Each row was made from one path, in order. Every step used is in the known rows, and no mark comes twice. Write each row's path.
Known rows:
bugik durub vadifi lonu kazug melan: .17, -.22, -.16, -.22, -.31, .22, -.15, -.04, .12, -.18, .05, .09, .07, .04, -.01, -.03, -.34, -.10, -.14, .29, .01, -.22, -.22, .04, -.14, .23, -.08, .03, -.25, .17, -.14, -.21, -.16, -.27, -.26, -.40
lonu kazug melan: .05, -.07, -.04, -.02, -.16, .17, -.02, -.01, -.08, -.05, .05, -.04, -.01, .02, -.21, -.12, -.15, -.11, -.01, -.02, .04, -.12, -.15, -.05, -.18, .07, .03, .06, -.05, .14, -.09, -.28, -.01, -.06, -.20, .01
vapovin kazug melan bugik gomi vadifi panu: .07, .07, .07, .06, -.01, .48, -.05, -.32, -.34, .04, -.13, -.15, -.14, .20, .19, -.02, -.04, -.05, .13, -.12, -.06, -.07, .09, .17, -.56, .52, .22, .20, -.27, .08, -.07, .07, -.24, .03, .01, .07
gomi vadifi melan bugik: -.08, .12, .04, .16, .14, .56, -.07, -.12, -.44, .17, -.08, -.04, -.01, .01, .34, -.05, -.06, .07, .05, .03, -.10, -.12, .07, .04, .07, .18, .27, .11, -.06, -.32, -.02, .20, -.10, -.03, .14, .06
gomi vadifi lonu kazug melan: -.03, .01, .01, .03, .06, .27, -.09, -.05, -.12, .04, -.02, -.12, .09, .00, .05, -.16, -.18, -.10, -.01, -.10, -.01, -.19, -.15, .08, .00, .43, .11, .10, -.22, -.07, -.19, -.03, -.09, -.19, -.32, .01
vadifi lonu kazug: -.01, -.13, -.09, -.07, .02, .17, .00, .08, -.01, -.07, .00, -.09, .02, .04, -.22, .03, -.20, .02, -.04, -.04, -.04, -.18, -.14, -.03, .35, .11, -.07, .09, -.17, -.02, -.12, -.22, .09, -.15, -.12, -.16
lonu kazug melan bugik gomi: .07, -.22, .04, -.11, -.24, .56, -.22, -.12, -.19, -.08, -.06, -.17, -.09, .16, -.09, -.05, -.17, -.02, .04, .00, -.05, -.04, .00, -.09, -.44, .00, .26, .24, -.09, .19, -.06, -.44, -.19, -.04, .05, -.08
vadifi melan bugik: -.02, .07, .00, .13, .01, .56, -.08, -.03, -.35, .01, -.02, -.02, -.03, .03, .07, .04, -.14, .10, .01, .21, -.09, -.16, -.04, -.04, .15, .03, .22, .11, -.05, -.35, .02, .04, -.09, .00, .18, -.01
ligan bugik panu: .11, .03, .10, .17, -.23, .08, -.05, .13, .04, -.14, -.11, -.04, .05, -.05, -.10, .00, -.14, .01, .12, -.31, -.08, .02, .14, -.03, -.25, .12, .16, .17, .03, .02, -.02, .01, -.17, -.02, .00, -.03
kazug melan vadifi: -.04, .12, -.01, .16, .01, .23, -.14, -.06, -.14, .00, .02, -.08, .05, -.01, .21, -.16, .01, -.03, -.07, .11, .00, .03, -.17, .01, -.41, .08, .28, .21, -.05, .05, -.04, -.04, -.11, .08, -.07, .04
ligan bugik gomi: .16, -.11, .21, .03, -.07, .16, -.08, .09, .22, -.07, -.11, -.05, -.03, .07, .18, .01, .01, .05, .14, -.30, -.02, .09, .19, .02, -.46, -.09, .07, .28, .00, .08, -.05, -.04, -.15, .04, .18, -.06
ligan vadifi gomi: .20, -.15, .05, .10, .04, -.04, -.13, .27, .11, -.11, -.11, .05, .06, -.04, .06, -.03, -.24, .20, .06, -.12, -.02, .09, -.09, .08, -.34, -.26, .08, .29, .00, -.21, .04, .32, -.02, .04, .05, .00
gomi vadifi melan bugik panu: -.09, .17, -.03, .23, .01, .48, -.14, -.16, -.51, .02, -.17, -.09, .01, .00, .07, -.01, -.25, .08, .11, -.06, -.16, -.17, .11, .02, -.08, .43, .42, .03, -.08, -.14, .06, .17, -.19, -.10, .14, .05
vadifi melan veribev: -.10, .18, -.18, .32, .02, .32, .06, .03, -.24, -.09, -.01, .06, .06, -.10, .08, .01, -.29, .22, -.08, .12, .03, -.17, -.05, .01, .11, .09, .10, .12, -.11, -.11, .12, .14, -.11, -.06, .19, -.02
lonu kazug melan bugik gomi vadifi: .00, -.14, .07, -.07, -.09, .59, -.20, -.21, -.28, .07, -.12, -.20, -.08, .13, .16, -.13, -.07, -.04, .07, -.17, -.05, -.02, .11, .00, -.51, .18, .29, .28, -.10, .20, -.12, -.28, -.17, -.07, .00, .02
bugik gomi vadifi panu: .03, .19, .02, .15, .19, .09, -.03, -.18, -.04, -.01, -.11, -.07, -.06, .03, .27, -.01, -.07, .08, .23, -.27, -.05, -.07, .15, .16, -.39, .43, .06, .01, -.18, .22, .03, .15, -.17, -.02, .17, -.06
ligan bugik durub: .19, .01, .10, .00, -.26, -.07, .01, .09, .19, .05, .04, .06, .08, .01, .33, .01, -.05, -.02, -.05, -.02, -.07, .06, .17, .05, -.13, -.15, -.03, .38, .01, .07, -.06, .02, -.15, -.05, .02, -.22
durub bugik gomi: -.02, -.12, .08, -.14, -.04, -.20, -.08, -.06, .16, .01, -.09, -.06, -.11, -.01, .02, .01, -.04, -.04, .12, -.17, -.01, .15, .07, -.03, -.36, .01, -.11, -.10, -.08, -.02, -.06, -.13, .01, .04, .12, -.15
ligan bugik durub vadifi lonu kazug melan: .28, -.22, -.01, -.12, -.39, .34, -.14, .15, .22, -.18, .02, .10, .09, .03, .15, -.07, -.32, -.08, -.08, .05, -.01, -.13, -.12, .04, -.27, .10, -.08, .29, -.20, .05, -.23, -.17, -.21, -.22, -.26, -.42
vadifi melan: -.01, .09, -.02, .13, .09, .16, .01, .02, -.13, -.05, -.02, .07, .01, -.01, .04, .01, -.16, .05, .05, .13, -.02, -.23, -.08, .01, .08, .10, .09, -.04, -.04, -.14, .02, .13, -.02, -.04, .10, .04
ligan vadifi lonu kazug melan: .26, -.07, .06, .02, -.01, .25, -.17, .24, .03, -.08, -.06, -.07, .04, -.08, -.08, -.12, -.23, .01, .01, .12, -.02, -.22, -.27, .03, -.14, .02, .06, .29, -.14, -.10, -.16, -.03, -.06, -.16, -.23, -.03
vapovin kazug melan: .08, -.12, .03, -.07, -.11, .03, .07, -.08, -.08, -.01, -.04, -.01, -.04, .11, -.14, -.02, .00, -.19, -.04, .06, .07, -.05, -.12, .06, -.29, .18, .02, .04, -.10, .04, -.10, -.01, -.02, .02, -.29, .22
vadifi gomi: -.05, -.16, -.02, .08, -.03, -.03, -.07, .05, .03, -.12, -.02, .03, .06, .07, -.07, .02, -.27, .14, -.01, -.18, .00, .07, -.08, .05, -.11, -.04, .10, .09, -.09, -.20, .07, .16, -.03, .01, .03, -.04

Which path is each row?
-.08, -.05, .12, -.10, .10, -.18, -.07, -.14, .10, .16, -.14, -.07, -.07, -.03, .26, -.08, .02, -.05, .16, -.33, -.02, .20, .19, .05, -.42, .20, -.05, -.07, -.08, .05, -.10, .03, -.03, .02, .07, -.05 => durub bugik gomi vadifi
-.14, -.09, -.11, .16, .08, .10, -.10, .05, -.08, -.10, -.03, -.05, .09, .08, .12, -.04, -.22, .20, -.05, -.21, -.04, .12, -.13, .03, -.25, -.13, .25, .27, -.10, -.08, .03, .13, .00, .12, .12, -.06 => melan vadifi gomi
-.03, -.01, .22, .05, .03, .55, -.38, -.22, -.17, .01, -.14, -.20, .03, .10, .41, -.07, -.07, .02, .00, .00, -.09, -.02, .06, .14, -.38, .42, .43, .19, -.27, -.24, -.09, .06, -.38, -.11, -.02, -.03 => kazug melan bugik gomi vadifi lonu
-.07, -.06, -.04, -.04, .18, .17, .01, -.01, -.08, .09, -.04, -.11, .05, .02, .02, -.05, -.14, -.01, .00, -.22, -.05, -.16, -.02, .06, .28, .29, -.01, .10, -.19, .00, -.17, -.06, .09, -.18, -.19, -.07 => gomi vadifi lonu kazug
.02, -.06, .06, .06, .04, .53, -.19, -.11, -.23, -.08, -.12, -.06, -.09, .13, .11, .09, -.22, .15, .06, .17, -.10, -.17, .06, -.02, -.20, .01, .33, .13, -.08, -.14, .05, -.03, -.17, -.01, .35, -.04 => vadifi melan bugik gomi
-.07, -.02, .05, .02, -.02, .64, -.20, -.10, -.34, .10, -.03, -.19, .04, .06, .13, -.14, -.15, -.04, -.06, -.06, -.08, -.13, -.09, .02, .11, .33, .25, .24, -.22, -.25, -.20, -.15, -.13, -.16, -.23, -.06 => gomi vadifi lonu kazug melan bugik
-.05, .11, .01, .17, .05, .28, -.23, -.02, -.08, -.08, .01, -.12, .12, .01, .22, -.11, -.12, .02, -.12, .16, -.04, -.07, -.27, .06, -.17, .23, .34, .20, -.22, -.16, -.08, .05, -.21, -.01, -.16, -.05 => kazug melan vadifi lonu
.15, .09, -.21, -.05, -.27, .40, -.08, -.14, -.13, -.08, .06, .11, -.07, .04, .23, .09, -.18, .10, .00, .28, -.10, -.04, .01, .05, -.08, .10, -.07, .01, -.15, .08, .04, -.03, -.21, -.06, .18, -.52 => melan bugik durub vadifi panu
.04, .19, -.14, .18, .03, .24, .08, -.11, -.24, -.04, .01, -.08, -.04, .08, -.01, -.05, -.04, -.03, .02, .03, -.01, -.12, -.24, .09, -.38, .35, .11, .19, -.22, .18, -.07, .05, -.02, .14, -.14, .04 => vapovin kazug melan vadifi panu
.04, -.30, -.14, -.14, -.33, .29, -.20, -.06, -.03, -.14, -.01, .14, .04, .13, .19, .09, -.33, .16, -.13, .14, -.06, .14, -.01, .05, -.27, -.13, .10, .14, -.13, -.14, .06, .06, -.19, -.06, .14, -.42 => melan bugik durub vadifi gomi
-.04, -.09, .13, -.03, .08, .37, -.18, -.20, -.18, .11, -.15, -.14, -.06, .11, .37, -.01, .05, .06, .08, -.17, -.08, .11, .27, .05, -.34, .09, .28, .21, -.06, .06, -.01, -.03, -.14, .01, .20, .01 => melan bugik gomi vadifi
.10, -.38, -.02, -.20, -.20, .85, -.35, -.07, -.05, -.26, -.11, -.07, -.07, .14, -.07, .00, -.27, .04, .00, .12, -.01, -.10, -.14, -.04, -.41, .18, .19, .08, -.25, -.01, -.16, -.36, -.22, -.15, -.03, -.31 => durub vadifi lonu kazug melan bugik gomi
-.11, .05, -.06, .00, -.19, -.27, -.04, -.02, -.02, -.03, -.08, -.07, -.04, -.13, -.27, -.01, -.17, -.09, .10, -.19, -.08, .11, .04, -.07, -.14, .25, -.03, -.20, -.04, -.06, .00, -.09, .00, -.02, -.04, -.13 => durub bugik panu
.28, -.21, .15, -.06, -.10, .65, -.38, .13, -.05, -.12, -.16, -.19, -.04, .05, .03, -.04, -.26, .09, .05, .18, -.10, -.14, -.11, .00, -.42, -.07, .29, .46, -.18, -.07, -.14, -.21, -.23, -.11, .01, -.13 => ligan vadifi lonu kazug melan bugik gomi
.04, .13, -.01, .09, -.06, .68, -.16, -.22, -.36, .01, -.07, -.20, -.13, .11, .14, -.12, -.18, .02, .18, -.21, -.08, -.14, .05, .05, -.43, .41, .20, .22, -.22, .19, -.06, -.21, -.26, -.05, .08, -.12 => lonu kazug melan bugik gomi vadifi panu
.15, -.22, -.16, -.23, -.46, .52, -.17, -.13, -.15, -.06, .05, .07, -.04, .08, .04, -.05, -.24, -.08, -.12, .33, -.02, -.04, -.08, -.05, -.29, -.03, .02, .16, -.07, .22, -.10, -.38, -.16, -.14, -.09, -.36 => lonu kazug melan bugik durub vadifi
.04, -.10, -.10, .02, -.02, .72, -.12, -.02, -.27, -.11, -.05, .13, -.07, .00, .09, .02, -.13, .12, .03, .26, -.02, -.13, -.08, -.06, -.05, .01, .10, -.09, -.05, -.27, -.01, .05, -.09, -.01, .19, -.15 => durub vadifi melan bugik
-.08, -.11, -.17, .03, .14, .29, -.05, .06, -.12, -.05, .01, -.17, .05, .05, -.09, -.02, -.18, .11, -.08, -.05, -.07, -.12, -.19, -.05, .23, .01, .09, .28, -.17, .12, -.13, -.23, .13, -.04, -.05, -.18 => melan vadifi lonu kazug
.06, -.32, -.18, -.19, -.01, .38, -.05, .08, .08, -.18, -.03, .06, -.01, .01, -.22, .02, -.22, .04, -.01, -.01, .03, -.15, -.18, -.04, .12, .09, -.17, -.08, -.18, .05, -.16, -.19, .11, -.16, -.12, -.28 => durub vadifi lonu kazug
.08, -.20, -.04, -.06, -.01, .73, -.20, -.10, -.14, -.18, -.15, .09, -.13, .09, .14, .08, -.19, .16, .10, .21, -.03, -.12, .01, -.03, -.41, .01, .19, -.04, -.08, -.05, .01, -.05, -.19, -.01, .33, -.18 => durub vadifi melan bugik gomi
.11, -.32, -.19, -.27, -.28, .52, -.14, -.05, -.06, -.08, .02, .02, -.01, .10, .01, .10, -.30, .06, -.15, .27, -.10, -.11, -.06, -.04, .21, .00, -.07, .15, -.21, .07, -.13, -.32, -.04, -.22, -.04, -.54 => melan bugik durub vadifi lonu kazug
.05, -.21, .07, -.08, -.18, .62, -.31, -.10, -.13, -.15, -.07, -.22, -.05, .16, -.11, .00, -.26, .03, -.02, .08, -.09, -.15, -.09, -.04, -.20, .17, .29, .25, -.25, -.06, -.12, -.35, -.23, -.13, -.02, -.18 => vadifi lonu kazug melan bugik gomi
-.18, -.04, -.06, .09, -.07, .23, -.13, -.11, -.07, -.01, -.11, -.18, .02, -.09, .14, -.16, -.35, .04, -.02, -.30, .01, .05, -.02, .05, -.32, .45, .03, .14, -.36, -.02, -.15, -.15, -.19, -.16, -.11, -.19 => durub bugik gomi vadifi lonu kazug melan veribev
.10, -.37, -.19, -.14, -.49, .50, -.22, -.06, -.12, -.18, .02, .08, .03, .16, .00, -.04, -.50, .04, -.14, .13, -.03, .01, -.16, -.01, -.38, -.05, .10, .23, -.16, .00, -.03, -.23, -.17, -.12, -.06, -.41 => lonu kazug melan bugik durub vadifi gomi
.03, -.19, -.16, -.07, -.35, .76, -.32, -.04, -.25, -.30, -.10, -.08, -.02, .04, -.33, -.01, -.40, -.01, -.02, .06, -.08, -.17, -.20, -.08, -.21, .42, .24, -.01, -.23, -.06, -.11, -.33, -.23, -.21, -.18, -.28 => durub vadifi lonu kazug melan bugik panu
.28, .07, .02, .06, -.09, .26, -.15, .10, -.20, .11, -.06, .05, .03, -.05, .34, .05, -.23, .13, -.03, .51, -.15, -.16, .02, .04, -.04, -.25, .20, .41, .01, -.13, .03, .18, -.15, -.07, .22, -.18 => ligan vadifi melan bugik durub
-.09, -.06, -.07, .16, -.02, .44, -.16, -.12, -.12, -.10, -.13, -.17, .09, .00, .18, -.11, -.34, .11, -.07, -.22, .02, -.10, .01, .11, -.37, .42, .21, .29, -.33, .21, -.06, -.11, -.24, -.23, -.07, -.06 => bugik gomi vadifi lonu kazug melan veribev
.12, -.08, -.02, -.12, -.35, .48, -.32, -.13, -.02, -.11, .02, .06, .06, .06, .33, .02, -.23, -.01, -.20, .47, -.06, -.05, -.14, .07, -.16, .21, .15, .09, -.24, -.21, -.07, -.03, -.38, -.18, -.11, -.40 => kazug melan bugik durub vadifi lonu
.02, -.06, -.02, .00, -.10, .25, -.11, .04, -.05, -.11, .02, -.10, .05, .04, -.17, -.08, -.24, -.08, -.06, .05, .00, -.23, -.25, .00, .08, .27, .06, .09, -.21, -.11, -.15, -.19, -.07, -.17, -.28, -.06 => vadifi lonu kazug melan
-.06, -.22, .05, -.11, .08, .56, -.19, -.14, -.20, .05, -.14, -.24, -.04, .16, .14, .02, -.14, .08, .04, -.19, -.13, -.07, .12, .02, .01, .21, .21, .28, -.22, .05, -.14, -.22, -.06, -.16, .07, -.16 => melan bugik gomi vadifi lonu kazug
